What can hang from each mark
k_393: k_45
k_446: k_262 k_435
k_262: k_446 k_525
k_45: k_205 k_435
k_435: k_585
k_205: k_393 k_435 k_585
k_525: k_45 k_205
k_585: k_45 k_393 k_525 k_913
k_913: k_205

Every row comes from one small tree of marks. The marks that hang from a mark follow it in brackets, in the order of their numbers. Every link used is in the known rows. Which tree was each row made from?
Known rows
k_435[k_585[k_45[k_205[k_393]] k_913]]: [ 1.60  1.91  0.74 -1.58 -0.86 -0.33 -0.02 -1.29  6.28  1.74 -0.86  1.82
  0.22  2.56  2.69  2.66 -2.28  0.05  0.47 -0.33 -0.82  1.02  0.06 -0.48
  0.53  2.00 -1.93 -0.25 -3.32]
k_435[k_585]: [-0.57  0.40  1.15 -0.14  1.28 -1.64 -1.41  1.60  1.09  1.17 -0.76 -0.04
  0.91 -0.48 -0.17 -0.40  0.02 -1.00 -0.11 -0.23  1.38 -1.38 -0.26 -0.38
 -1.31  0.91 -0.28 -0.97  0.02]
k_205[k_393[k_45] k_435[k_585[k_525 k_913]]]: [-0.39  1.79  3.06 -0.06  0.83  0.39 -1.05 -0.55  3.74  1.46 -0.01 -1.05
  0.74  1.17  2.65  0.26 -3.76 -2.11  0.13  0.74 -0.33  3.03 -0.40  0.79
 -1.24  2.41 -0.70 -2.98 -1.99]
k_446[k_262 k_435[k_585[k_525[k_205]]]]: [-0.36  0.12  1.60 -3.21  6.37 -2.89 -0.96  1.62  3.98  0.31  0.92  0.93
  2.69  0.07  1.04 -1.71 -1.96 -1.49  3.23  2.47 -0.50 -0.87  1.35 -2.42
 -0.61 -3.33  0.39 -2.68 -1.55]
k_525[k_45 k_205]: [-0.58  0.72 -0.48 -0.95  0.36 -0.88 -0.56 -0.38  4.62 -1.34 -0.98  0.20
 -0.72 -0.68  3.33  1.27 -0.73 -1.66  1.58  1.22 -1.78 -0.83  0.59  1.63
 -0.44 -1.41  1.64  1.13 -1.48]
k_435[k_585[k_45 k_525[k_205[k_393]]]]: [ 0.67  1.24  3.11 -1.02  1.73 -2.38 -0.83 -0.06  7.04  1.78  1.52  0.82
 -0.12  0.84  4.36  0.26 -3.32 -2.89  1.32  2.89 -3.35 -0.08 -0.34 -0.79
 -1.39  0.40 -0.75 -0.90 -2.62]
k_393[k_45[k_435[k_585]]]: [-2.14  1.19 -0.60 -1.70 -1.24 -0.54 -0.93  0.40  0.64  1.80 -1.49  1.51
 -0.49 -1.51  0.11 -0.11 -0.32 -1.72  0.30 -1.80  2.24 -0.70  1.97  1.13
  0.13 -0.86  0.49 -0.95 -1.12]
k_525[k_45[k_205 k_435[k_585[k_393 k_913]]]]: [ 0.26  1.70 -1.11 -1.30  0.10 -0.02  0.02 -0.42  5.84  1.45 -3.50  3.00
 -2.74  0.90  3.28  3.18 -2.06  1.33  2.31 -0.16 -0.50  1.03  4.58  0.22
  1.51 -1.20 -3.68 -0.31 -2.35]
k_913[k_205[k_435 k_585]]: [ 0.59  2.06 -1.55 -0.26  0.27 -2.72  2.04 -1.95  1.61  0.05 -1.01 -2.37
  0.38 -1.20 -0.31  0.26  0.53 -0.17  2.94 -0.31 -0.50  0.02 -1.81  3.07
 -0.05  1.16 -0.55 -4.64  1.13]
k_205[k_393 k_585]: [-0.13  1.38  1.19  0.79 -1.62 -2.16  0.89 -0.91  2.39  1.87  1.47  1.55
 -0.38  0.18  0.26  1.97  0.45 -0.76  0.90  0.53  0.12 -0.11 -2.94  1.20
 -0.20  2.23 -0.34 -2.50  0.36]
k_205[k_393[k_45] k_435[k_585]]: [-1.55  2.28  1.47  0.00 -0.55 -1.78 -0.62 -0.17  1.96  1.96 -0.12 -0.35
  0.79  0.12  0.37  0.09 -1.11 -2.85 -0.18 -1.36  0.68  0.38 -1.71  2.06
 -1.64  2.54  0.47 -2.76 -0.44]
k_262[k_446 k_525[k_45[k_435] k_205[k_393 k_585]]]: [-3.13  3.48  0.12 -2.67 -2.46 -2.74  2.07  1.02  7.33  0.91 -2.80  2.80
 -1.23  1.35  1.22  2.34  0.28 -3.58  3.20 -1.48 -0.96 -1.86  0.92  4.11
  0.95 -1.65 -0.63 -1.06 -1.46]
k_446[k_262 k_435[k_585[k_525[k_45]]]]: [-0.32  1.20  1.96 -2.77  3.91 -2.95 -1.49  1.63  3.43  0.91  1.62  2.87
  1.48  2.67  1.44 -2.96 -0.98 -1.21  4.41  2.64  0.24 -0.39  1.04 -0.85
 -0.87 -2.71 -0.59 -2.90 -2.20]
k_45[k_205]: [ 1.11  0.76 -1.59 -1.48  0.49 -0.78  1.36 -0.43  1.94  0.39 -0.96  1.31
 -0.07 -0.54 -0.46  1.29 -0.39  0.58  0.39 -1.55 -0.94 -0.47  1.25 -0.17
  0.24 -0.33 -0.26  0.14 -0.17]
k_446[k_262[k_525] k_435[k_585[k_913]]]: [-1.21  0.85  0.99 -2.13  3.08  0.09 -1.56  2.29  1.80 -0.42 -2.48  0.65
  5.12  3.86 -0.87 -2.25 -0.78 -0.31  1.82  0.82  4.56  1.07  2.01 -2.67
  1.82 -1.08 -0.20 -1.62 -2.60]
k_525[k_205]: [-0.53 -0.14 -0.40 -0.75  1.38 -0.17  0.00 -0.30  2.47 -0.96 -0.68 -0.76
  0.12 -1.56  1.46  1.37 -0.96 -1.18  0.29  0.41 -1.08 -0.65  0.37 -0.05
 -0.01 -1.04  1.46  0.66 -0.45]
k_45[k_205[k_393 k_585[k_525 k_913]] k_435]: [ 1.39  2.56 -0.33 -1.59  0.04 -0.29  3.05 -1.66  5.90  2.77  0.31  3.88
 -2.05  0.31  1.34  4.04 -2.43  0.94  3.25  0.02 -2.36  1.81  1.03  0.02
  1.23 -0.41 -3.01 -3.60 -1.49]
k_525[k_45 k_205[k_393 k_435 k_585]]: [-1.21  3.13  0.87 -0.37 -0.03 -3.49  1.36 -1.21  6.81  0.53  0.10  0.21
 -0.93 -0.24  2.79  2.91 -0.40 -3.07  3.89  1.01 -2.61 -0.50 -3.31  4.28
 -0.83  0.67  0.66 -3.60 -1.01]
k_393[k_45]: [-1.08 -0.30 -0.15 -0.61 -2.24  0.30 -0.69 -0.90 -0.06 -0.35 -0.30  0.19
 -0.21 -0.44  1.23 -0.50 -0.45 -0.78 -1.08 -0.26  1.16  0.68  0.73  1.11
  0.39  0.59  2.01  1.12 -0.74]
k_262[k_446]: [-0.70 -0.47  0.57 -1.61 -1.07 -0.83  0.65  0.40  0.00 -0.11 -1.17 -0.70
 -0.80  0.76 -1.04 -0.08  0.32  0.02 -0.61 -1.65 -0.42 -0.68  0.82  1.58
 -0.23 -0.91 -1.03  0.94  0.16]
k_262[k_446[k_435[k_585[k_525[k_45] k_913]]]]: [ 0.27  1.30  3.12 -2.86  1.28 -0.27 -1.61  2.34  4.58 -0.21 -3.20  0.03
 -0.48  3.70  1.68 -1.75 -2.29 -1.19  3.60  0.51 -0.60  1.04  2.47  1.19
 -0.97 -1.99 -1.99 -0.91 -1.93]
k_262[k_446[k_435[k_585]] k_525[k_45 k_205]]: [-1.93  2.39  1.69 -3.46  1.04 -2.52 -1.30  4.24  5.82 -1.11 -6.03 -0.09
  2.22  2.23  0.56 -2.28 -0.40 -4.37  3.13 -1.57  0.94 -2.18  3.12  1.92
 -0.72 -2.16  0.56  0.17 -1.39]
k_913[k_205[k_393 k_585[k_45 k_525]]]: [ 2.53  1.88  0.93 -0.60 -1.69 -2.72  1.63 -3.30  5.44  1.40  2.65  0.86
 -0.87  1.53  3.91  0.05 -1.47 -0.84  2.81  3.08 -3.23  1.12 -1.96  1.52
  0.12  2.06 -1.53 -2.88 -1.28]
k_913[k_205]: [ 1.39  0.38 -2.26 -0.20  0.13 -0.53  0.80 -1.57  1.02 -0.95 -0.18 -1.23
  0.52 -0.77  0.71  0.51  0.11  0.38  0.42 -0.12 -0.49 -0.34  0.35  0.53
 -0.18  0.57  0.29 -0.53  0.57]

Write each row's tree
[ 2.84 -0.93  0.27  1.63  1.24  1.66  0.27 -2.70  2.77 -1.27 -0.19 -1.57
 -0.96  1.11  4.75  0.71 -3.52  2.30  0.05  3.51 -2.48  4.27  3.11 -1.48
  1.05  1.27 -2.69  0.10 -0.36] => k_585[k_393 k_525 k_913[k_205]]
[ 0.68  2.28  2.66 -1.18  2.82 -0.13 -1.69  0.96  8.58 -0.03 -1.05  0.87
  0.52  2.02  4.53  1.42 -3.75 -3.10  4.25  2.96 -2.56  1.48  0.67 -0.47
 -1.57 -0.48 -0.24 -1.97 -2.62] => k_446[k_435[k_585[k_525[k_45 k_205[k_393]] k_913]]]
[-0.34  2.48  1.33  0.69 -0.61 -2.54  1.97 -0.92  2.02  1.99  1.02 -0.18
 -0.13  0.33 -0.86  1.40  0.29 -1.30  2.26 -0.04 -0.77  0.43 -3.50  2.57
 -0.40  1.96 -0.94 -4.63  0.66] => k_205[k_393 k_435 k_585]
[-0.55  0.80  1.47 -2.47  0.94 -1.95 -0.69  2.84  0.77  0.90 -3.04 -0.58
  0.58  1.53 -2.49 -1.99  0.42 -1.59  1.93 -2.42  1.32 -1.51  1.32  0.61
 -0.88 -1.49 -1.19 -1.61  0.66] => k_262[k_446[k_435[k_585]]]
[ 1.06  1.41  2.50 -2.90  1.33 -3.44  0.39  1.83  5.68  1.41 -2.89  2.35
 -2.17  2.73  2.05 -1.64 -2.05 -0.66  3.68 -0.22 -2.97  0.15  5.19  0.55
 -0.99 -1.82 -3.76 -0.89 -0.53] => k_262[k_446[k_435[k_585[k_393 k_525[k_45[k_205]]]]]]
[ 1.18  2.17 -1.35 -2.61  0.68  1.23  1.52 -0.96  5.56  0.36 -1.39  3.32
 -2.52  1.04  2.98  2.29 -2.90  1.19  3.73  0.24 -2.98  1.66  4.13  0.30
  0.99 -2.96 -2.35 -0.66 -2.91] => k_585[k_525[k_45[k_205 k_435]] k_913]
[ 1.59  1.62  0.06 -1.99  0.83 -1.58  0.81 -0.07  4.87  0.23  0.17  2.63
 -1.71  0.42  2.68  0.24 -1.50 -0.26  2.50  0.64 -3.09  0.10  2.28  0.49
 -0.88 -1.04 -0.91 -0.05 -1.40] => k_585[k_525[k_45[k_205]]]
[ 1.63  1.13 -2.09  0.02  1.33  1.68  1.31 -2.37  1.55 -1.78 -2.26 -3.77
  0.96  0.40  0.80  1.15 -1.48  1.24  1.68 -0.19 -0.94  2.24 -0.11  1.50
  0.60  0.51 -0.94 -2.27 -0.48] => k_585[k_913[k_205[k_435]]]
[ 0.90  0.80  0.19 -0.46 -2.21 -1.04  0.75 -2.16  5.92  0.16 -2.22  2.19
 -2.52  1.38  4.20  3.23 -1.49  1.83  2.00  1.55 -0.44  2.27  2.08  1.73
  2.22  1.39 -1.88 -0.12 -1.97] => k_525[k_45[k_205[k_585[k_393 k_913]]]]
[ 0.67  2.60 -2.78 -1.43 -0.40 -0.28  3.17 -0.88  3.07  2.39  0.57  3.72
 -1.75 -0.10 -0.65  3.62 -0.29  0.35  1.73 -2.52 -2.41 -0.53  1.37 -0.38
  0.78 -1.18 -2.17 -1.49 -0.28] => k_45[k_205[k_393] k_435]
[-1.52  1.60 -1.99 -1.72  0.33 -0.33  0.75 -0.42  4.51 -0.45 -1.38  1.82
 -2.17 -0.98  2.63  2.14 -0.56 -1.40  3.16  0.08 -2.18 -1.16  2.04  1.90
  0.64 -3.78  0.40 -0.09 -1.74] => k_525[k_45[k_435] k_205]
[-3.93  0.15 -0.53 -2.19 -1.25 -2.32  1.13 -1.16  3.39  0.61 -0.87  2.80
  0.53 -0.57  2.68  0.36 -1.03 -0.83  0.68  1.45  2.35  0.93  3.75  0.43
  4.11 -1.73  1.00 -0.57 -2.30] => k_446[k_262[k_525[k_205[k_585[k_393[k_45[k_435]]]]]]]
[ 2.27 -0.72  1.32  1.20  2.31  0.00 -1.27 -1.12  3.83 -0.07 -1.12 -1.72
 -0.04  0.49  4.40  0.20 -3.75  1.36 -0.20  3.12 -0.86  2.63  2.95 -1.62
 -0.33  2.03 -3.05 -1.13 -0.53] => k_435[k_585[k_393 k_525 k_913[k_205]]]
[ 1.29  1.84  0.23 -0.38  1.74 -3.03  2.08 -1.63  2.44  0.25  0.24 -1.96
  0.21 -1.04  0.85 -1.02 -1.17 -0.34  3.75  1.18 -1.82  0.87 -0.87  2.24
 -1.00  0.88 -1.39 -5.19  0.99] => k_913[k_205[k_435 k_585[k_525]]]
[ 0.99  1.81  0.67 -4.98 -0.38 -2.86  0.90  1.43  3.74  1.12 -3.71  1.19
 -0.20  2.81 -0.85 -1.88 -0.38 -0.63  3.13 -2.95 -0.72 -1.30  2.64  0.93
  0.28 -2.19 -1.79 -0.77 -1.84] => k_262[k_446[k_435[k_585[k_45[k_205]]]]]
[-1.34  2.66 -0.77 -1.19 -1.18 -0.05  1.18 -1.81  7.94  0.61 -0.85  2.31
 -2.24  0.12  3.97  5.30 -1.33 -1.20  3.73  1.29 -1.38  0.43 -0.59  2.73
  1.23 -0.90 -0.11 -1.91 -2.67] => k_525[k_45[k_435] k_205[k_393 k_585[k_913]]]
[ 1.30  0.76  1.50 -3.63 -0.85 -2.70  1.01  0.83  3.87  1.58 -3.60  1.36
 -1.50  3.40  0.72 -1.67 -1.34  0.20  2.15 -1.55 -1.39  0.40  4.44  0.37
  1.41 -1.53 -3.88 -0.23 -1.61] => k_262[k_446[k_435[k_585[k_45[k_205] k_393]]]]
[-0.68  2.67  1.41 -0.11  2.09 -0.65 -0.77 -0.16  7.81 -0.10 -1.83 -1.18
  0.63  0.96  3.68  3.69 -2.41 -2.71  2.37  1.21 -1.57  0.43 -1.47  2.38
 -1.60  0.85 -0.21 -1.87 -2.38] => k_525[k_45 k_205[k_393 k_435[k_585[k_913]]]]
[ 1.29  0.96  2.06 -0.37  1.38 -3.26  2.86 -1.02  3.02  1.86 -0.32  0.82
 -1.79 -0.31  1.53  0.05 -2.08  0.98  2.98  0.84 -3.10  2.50  1.69  0.85
  0.33  0.74 -3.37 -4.22  0.58] => k_45[k_205[k_435 k_585[k_393 k_525]]]
[-0.91  0.34  0.40 -2.48  3.42 -2.40 -1.10  1.44  0.64  1.00  0.50  1.39
  2.70  1.22 -1.50 -1.81  0.48 -0.31  2.34  0.79  2.32 -1.37  0.18 -1.62
  0.26 -2.07  0.00 -2.78 -0.93] => k_446[k_262 k_435[k_585]]
[-0.37  2.70 -1.57 -3.92  1.54 -1.92  1.25  1.11  3.87 -0.76 -1.71  3.79
  2.81  3.84 -0.10 -1.76  0.48 -0.46  4.14 -0.13  0.92 -0.25  3.28 -0.64
  1.93 -2.88  0.43 -0.72 -2.34] => k_446[k_262[k_525[k_45[k_205]]] k_435]
[ 0.92  0.63  3.93  0.03 -0.98 -2.51  1.67 -1.69  2.56  1.68  0.71 -0.27
 -2.25  2.12  3.46 -2.29 -2.72  0.32  3.44  3.40 -3.24  3.59  0.34  1.74
  1.37  0.71 -3.71 -3.64 -1.73] => k_205[k_435 k_585[k_45 k_393 k_525]]
[ 0.56  0.68 -0.98 -0.80  0.87  0.51  0.61 -0.25  3.71  2.07 -3.17  1.86
 -1.63 -0.09  1.27  3.18 -2.41  2.17  0.87 -0.99  0.03  1.47  4.82 -1.37
  1.70 -0.68 -3.85 -1.00 -1.32] => k_45[k_205 k_435[k_585[k_393 k_913]]]
[ 0.75 -0.18  2.67  0.02  2.33  0.66 -1.98  0.99  2.87  0.47 -0.88 -0.69
  0.95  0.62  1.87 -0.38 -2.89 -0.23  0.18  1.63  0.41  1.28  0.93 -1.54
 -1.09  0.97 -1.46 -0.97 -1.42] => k_435[k_585[k_525 k_913]]
[ 0.07  0.28 -0.04 -0.36 -2.30  0.42  1.44 -1.86  1.16  1.25  0.02  2.03
 -3.45  1.85  2.63 -0.20 -1.18  1.36  1.59  1.20 -2.19  2.31  3.23  0.08
  2.90 -1.93 -3.58  0.19 -2.14] => k_585[k_45[k_435] k_393]
[ 0.35  2.14  0.02 -1.54  2.74 -2.71  0.78  1.19  2.39  1.58 -2.47 -0.34
  1.15 -0.82 -1.44  0.44 -0.75 -0.62  1.90 -2.48 -0.21 -1.11  0.69  0.68
 -1.39  0.40 -1.52 -2.94  0.18] => k_45[k_205[k_435[k_585]]]
[ 1.52  2.25  1.19 -4.11 -1.02 -0.55  0.96  0.19  6.07  1.39 -3.34  1.32
 -0.02  4.60  0.62  1.10 -1.99 -0.37  2.59 -2.14 -1.28  0.81  1.54  0.54
  1.06 -0.70 -2.73 -0.74 -3.04] => k_262[k_446[k_435[k_585[k_45[k_205[k_393]] k_913]]]]
[-0.01 -0.90  1.42 -0.80  2.88 -0.12 -1.29  0.20  1.50  0.53 -0.60  0.65
  1.79  3.00  1.40 -0.34 -1.53  1.81  1.41  2.47  2.31  2.40  2.21 -2.65
  2.06 -1.01 -2.04 -1.41 -1.96] => k_446[k_262 k_435[k_585[k_393 k_913]]]
[-1.20  1.92  1.30 -0.04 -2.83  0.28  0.97 -2.56  2.68  0.68 -0.53 -0.69
  0.08  1.01  1.61  2.17 -1.64 -1.08  0.88  0.20  0.74  3.20 -2.70  3.37
  0.98  3.01  0.93 -2.88 -1.56] => k_205[k_393[k_45] k_435 k_585[k_913]]
[-0.38  2.00 -0.20 -1.84 -2.22  0.42  1.78 -2.88  6.83  1.03 -0.35  1.58
 -2.00  0.92  3.76  4.29 -2.09 -0.57  3.43  1.45 -1.90  1.65 -0.69  1.69
  2.79 -0.93 -0.85 -1.74 -3.63] => k_525[k_205[k_393 k_585[k_45[k_435] k_913]]]
[-0.51  1.15 -0.67 -2.65 -2.81 -2.56  1.27 -1.60  2.69  1.00 -1.17  2.03
 -0.37 -1.60  0.71  1.08 -0.06 -0.41  0.55 -1.69  1.28 -0.33  0.61  2.15
  0.96  1.24  1.90 -0.70 -0.69] => k_393[k_45[k_205[k_585]]]
[ 1.63  0.69  2.40 -0.15  3.56 -0.66  0.50 -0.02  4.22  1.25 -2.23 -0.77
 -0.43  0.76  2.44  0.60 -4.46  1.29  1.32  0.85 -2.06  3.19  3.33 -1.22
 -0.30  1.19 -4.13 -2.57 -0.99] => k_45[k_205[k_435[k_585[k_393 k_525 k_913]]]]
